Every row comes from one small tree of marks. The marks that hang from a mark follow it in brackets, in alphabetical order. Every link used is in the known rows. Which tree was each row made from?
Known rows:
desop[rifad[penar] vilo[nopag]]: -54.5  6.5  16.5  1.5  17.9  -3.9  6.7  -7.1  13.0  0.4  -12.7  -16.4  7.9  -2.5  26.5  -10.1  5.2  -1.3  -10.5  4.8  -4.0  9.0
vilo[nopag penar]: -21.0  -5.9  -0.8  4.9  -3.8  3.3  16.0  -32.5  -4.1  19.9  6.8  9.8  9.0  13.7  4.1  -21.0  -5.7  -15.9  -24.0  9.6  15.6  2.8
rifad[desop]: -16.0  -8.3  8.9  -3.7  11.1  -23.7  -6.3  -24.5  0.7  31.1  7.7  1.2  5.3  -16.7  18.5  -19.1  2.5  11.8  8.0  12.6  8.7  12.6
desop[vilo[dosot]]: -17.1  0.2  -3.5  -10.9  16.0  3.3  -7.3  30.3  -0.3  17.0  5.2  -21.5  -7.1  6.8  12.4  -31.1  12.5  9.8  -1.1  12.9  16.3  17.5
penar[rifad[desop]]: -12.1  -17.9  10.8  2.9  17.1  -31.6  -1.8  -22.5  0.8  16.1  1.6  -3.3  0.3  -30.2  17.4  -10.3  14.8  6.4  7.5  15.0  11.9  12.9
vilo[dosot]: -9.9  -6.7  -2.4  -7.1  8.0  -0.8  -8.4  14.5  -6.9  14.0  12.0  0.7  -1.7  7.3  -1.5  -31.9  5.9  7.4  -5.9  10.9  22.9  11.4
vilo[desop penar]: -8.3  -0.7  3.5  0.9  -10.5  9.0  6.9  9.2  -5.3  19.1  2.8  4.9  1.3  4.4  14.3  -34.7  3.0  -7.1  -21.0  8.4  15.1  2.1
desop[rifad]: -28.1  1.5  18.2  1.5  14.5  -21.3  -3.4  -23.9  -5.3  18.2  -1.1  -7.8  9.0  -17.4  17.8  -16.2  15.3  10.2  2.7  9.1  4.9  12.3
desop[vilo[penar]]: -22.0  -2.9  -4.3  -8.2  10.1  -0.5  1.3  6.4  -2.4  25.5  3.4  -19.1  -4.1  8.9  20.2  -26.0  11.2  2.5  -1.7  14.9  12.2  14.8
desop[rifad[penar[puru]] vilo]: -45.9  4.6  20.5  -5.6  17.8  -14.0  -6.4  -10.0  11.2  0.7  -8.8  -23.3  -3.0  -10.7  32.4  0.2  9.3  3.9  18.9  5.6  -4.8  14.7
penar[puru rifad[desop[vilo[nopag]]]]: -17.0  -7.3  16.4  6.0  12.1  -28.0  7.7  -45.3  11.0  12.6  -4.4  -13.8  -5.8  -30.7  27.2  10.3  7.8  -11.7  17.5  13.3  1.3  13.3
zetev[livi]: -4.5  -2.3  9.2  -14.1  -2.9  -17.6  -8.3  -32.8  -12.2  19.2  4.3  -12.2  4.4  -10.5  -3.9  -22.2  15.4  -3.6  -2.7  9.7  1.9  -0.1
penar[puru vilo[desop]]: -1.0  4.2  5.5  -15.2  -12.1  -16.3  -6.8  -22.3  -5.5  15.4  -9.8  -2.2  -15.1  -24.4  29.4  -5.2  2.6  -8.1  6.7  -4.4  8.9  3.4
desop[rifad[penar[vilo[dosot nopag]]]]: -36.5  -0.1  8.5  -10.2  12.0  -4.4  -2.8  -0.4  -0.7  -8.2  -11.7  11.0  4.4  0.7  14.5  -6.7  1.8  -4.8  -16.9  -10.3  13.1  6.7
vilo[desop dosot nopag penar[puru rifad]]: 0.3  -2.7  7.7  14.4  -14.9  18.4  20.2  0.7  -1.5  -9.4  -0.7  18.6  -1.8  8.3  1.0  -14.1  -3.5  -36.9  -27.4  2.7  22.3  0.2
penar[vilo]: -11.8  -6.0  -6.2  -22.0  5.6  -22.2  -9.9  -18.4  -11.3  22.9  -4.2  -4.7  -8.8  -15.0  20.5  -14.6  10.0  7.1  1.3  0.8  16.0  8.5
rifad[desop[vilo]]: -21.6  -2.4  6.8  -8.3  17.7  -20.2  -5.5  -5.9  6.4  33.5  2.4  -17.5  0.1  -15.7  29.1  -18.4  9.5  14.6  12.1  13.8  3.8  19.2
zetev[livi[nopag]]: 1.0  -2.1  10.7  -14.2  -11.1  -14.1  -8.8  -55.5  -7.1  19.9  2.9  -12.3  11.8  -16.7  -13.1  -19.7  8.7  -17.4  -0.2  15.5  -5.0  -3.0
penar[vilo[desop dosot]]: 0.9  1.8  -5.5  -18.6  -3.6  2.8  -9.1  31.0  -10.6  10.9  -7.0  4.6  -11.4  -5.5  15.8  -27.8  8.2  -0.4  -16.3  -5.8  22.7  6.4

Write each row's tree:
-8.2  -7.6  -1.2  -4.3  11.0  2.4  1.5  15.1  -3.2  3.5  2.5  -14.6  -13.0  8.2  13.0  -10.6  14.3  -11.1  7.4  12.1  21.8  17.8
desop[vilo[dosot penar[puru rifad]]]
-26.4  5.4  7.0  -3.6  19.4  7.1  0.1  27.6  -5.3  14.8  -1.1  -12.7  3.1  14.1  17.8  -21.9  17.8  1.7  -5.0  6.3  14.6  21.4
desop[rifad vilo[dosot penar]]
-22.4  -6.2  -1.7  -18.1  -2.4  -0.7  -5.0  -12.9  2.0  -10.2  -4.2  13.7  -9.8  8.7  9.6  0.0  -13.8  -15.1  -5.1  -9.1  17.6  2.6
rifad[penar[puru vilo[dosot nopag]]]
-22.1  3.9  -2.1  -3.7  10.4  9.5  5.3  13.2  4.1  14.1  2.2  -14.0  -1.0  10.8  8.1  -27.4  4.6  -2.6  -15.2  10.1  13.8  12.4
desop[vilo[dosot nopag]]
-38.3  5.8  16.3  -7.8  19.7  0.0  -9.9  18.4  7.6  -7.8  -4.9  -16.0  -4.4  3.5  21.8  -6.4  8.2  2.5  12.0  2.6  5.1  17.6
desop[rifad[penar[puru]] vilo[dosot]]
-7.1  -9.3  11.4  -0.6  17.4  -22.2  -4.3  -7.9  5.8  9.0  0.6  -14.2  -11.1  -22.2  21.9  1.4  13.4  -2.5  24.2  12.2  12.3  20.2
penar[puru rifad[desop[vilo[dosot]]]]
-32.3  1.5  13.5  -9.4  6.7  -7.4  -4.0  -20.0  1.1  -10.2  -11.2  11.3  0.2  -1.6  16.7  6.9  -3.5  -12.3  -2.4  -11.5  10.2  7.3
desop[rifad[penar[puru vilo[dosot nopag]]]]
-33.7  -5.2  13.1  -11.2  12.7  -17.0  -8.9  -12.8  17.0  10.7  0.2  -12.3  -6.2  -9.0  31.9  -1.3  -6.0  5.3  23.5  8.5  -0.6  14.2
rifad[desop[vilo] penar[puru]]
-7.8  -14.8  16.2  3.8  10.0  -36.9  -2.7  -45.9  2.6  12.7  1.9  -2.9  -5.1  -34.6  20.3  6.4  8.4  -2.8  24.6  13.1  8.3  12.9
penar[puru rifad[desop]]
-27.4  11.0  23.1  9.4  -7.3  16.6  7.9  6.6  9.5  -15.6  -6.2  15.5  7.6  4.0  10.0  -14.4  -9.0  -19.9  -24.2  -5.4  5.3  0.0
vilo[desop[rifad[penar[puru]]] dosot nopag]
-27.2  -1.3  0.5  -13.9  -7.9  1.9  2.8  -0.1  4.9  -4.2  -13.9  8.9  -4.7  -3.4  21.9  -16.6  -7.9  -11.1  -27.9  -7.9  9.2  -5.3
rifad[penar[vilo[desop nopag]]]
-21.1  -10.0  10.7  4.7  19.1  -22.3  8.7  -20.5  8.9  16.4  -5.7  -13.6  0.6  -26.0  24.2  -7.2  14.0  -2.3  -1.2  14.6  5.9  14.0
penar[rifad[desop[vilo[nopag]]]]
-11.5  13.3  18.9  14.9  -13.5  21.3  17.1  -5.8  -1.8  0.7  -2.4  20.7  9.5  12.4  8.1  -13.2  -6.7  -31.5  -26.0  -3.1  12.4  3.6
vilo[desop[rifad] dosot nopag penar[puru]]
-27.1  11.7  13.0  5.1  8.4  9.4  11.1  -9.2  0.8  8.0  -2.9  -5.2  4.7  13.5  15.9  -4.8  4.0  -19.0  -5.4  3.1  8.9  16.6
desop[rifad vilo[dosot nopag penar[puru]]]
-15.0  14.9  18.9  -1.9  -10.7  -14.3  6.8  -45.9  -1.4  9.5  -19.2  4.6  -2.1  -28.0  31.1  5.8  0.6  -20.4  -6.2  -10.5  0.4  1.2
penar[puru vilo[desop[rifad] nopag]]
-24.5  -9.0  0.0  -23.7  1.6  -18.4  -13.4  -24.0  -0.1  -1.1  -5.0  1.0  -14.0  -7.1  22.2  1.6  -4.4  -1.9  13.0  -4.1  11.7  4.1
rifad[penar[puru vilo]]
-13.3  -5.1  0.0  2.9  5.7  8.1  13.7  -1.6  2.0  1.0  0.1  -7.2  -6.9  12.4  9.1  -7.5  5.9  -25.0  -7.4  9.4  18.6  13.0
desop[vilo[dosot nopag penar[puru rifad]]]
-39.5  11.7  17.4  4.4  16.5  -9.6  9.4  -22.2  6.2  18.6  -9.2  -21.2  9.2  -13.4  26.1  -11.4  13.8  -0.1  -6.8  8.4  -3.2  13.7
desop[rifad vilo[nopag]]
-1.2  -0.5  -2.1  -0.8  -9.0  23.5  3.7  41.4  -9.0  9.8  7.4  13.3  -0.1  21.0  3.1  -41.2  0.9  -9.3  -26.8  4.8  25.1  5.3
vilo[desop dosot penar]
-34.4  11.2  28.1  11.6  -8.8  1.4  11.3  -25.8  11.7  -7.8  -11.5  7.8  9.0  -11.9  21.3  -7.3  -8.6  -18.1  -17.5  -1.8  -5.9  -3.2
vilo[desop[rifad[penar[puru]]] nopag]
-21.2  -7.7  4.1  -16.9  2.6  -10.0  -6.2  -19.4  7.1  -1.2  -3.9  21.4  -4.8  0.5  17.1  6.3  -17.8  -12.4  2.2  -10.4  14.7  7.1
rifad[desop penar[puru vilo[dosot nopag]]]
-0.9  -6.9  11.0  8.1  -10.8  -4.4  10.7  -11.9  -4.0  2.5  -1.7  2.5  -7.6  -11.4  17.2  -10.6  7.7  -20.7  -5.0  9.0  14.0  2.5
vilo[desop penar[puru rifad]]
-38.2  -1.0  22.5  -0.8  10.2  -18.9  -6.8  -30.1  4.2  -2.2  -2.0  -2.8  3.1  -11.9  20.0  0.0  2.3  1.7  13.0  3.9  1.1  8.6
desop[rifad[penar[puru]]]
-7.1  -4.2  3.1  -2.9  -4.2  -13.2  11.1  -14.6  -3.2  2.0  -19.5  1.4  -8.2  -28.8  22.9  -9.8  12.4  -18.1  -25.2  -3.2  13.3  -1.4
penar[rifad vilo[desop nopag]]
-32.0  -2.1  10.2  -6.8  9.5  0.9  -1.6  -2.0  19.8  0.8  1.8  1.0  -1.8  6.9  19.5  -3.3  -14.2  -8.2  6.0  2.8  6.3  12.2
rifad[desop[vilo[dosot nopag]] penar[puru]]
-3.4  -13.1  7.0  9.9  0.8  -1.3  13.4  -25.5  -0.2  2.9  6.4  22.3  2.6  5.8  1.6  0.1  -5.9  -28.8  -7.9  5.4  22.8  10.0
vilo[dosot nopag penar[puru rifad[desop]]]
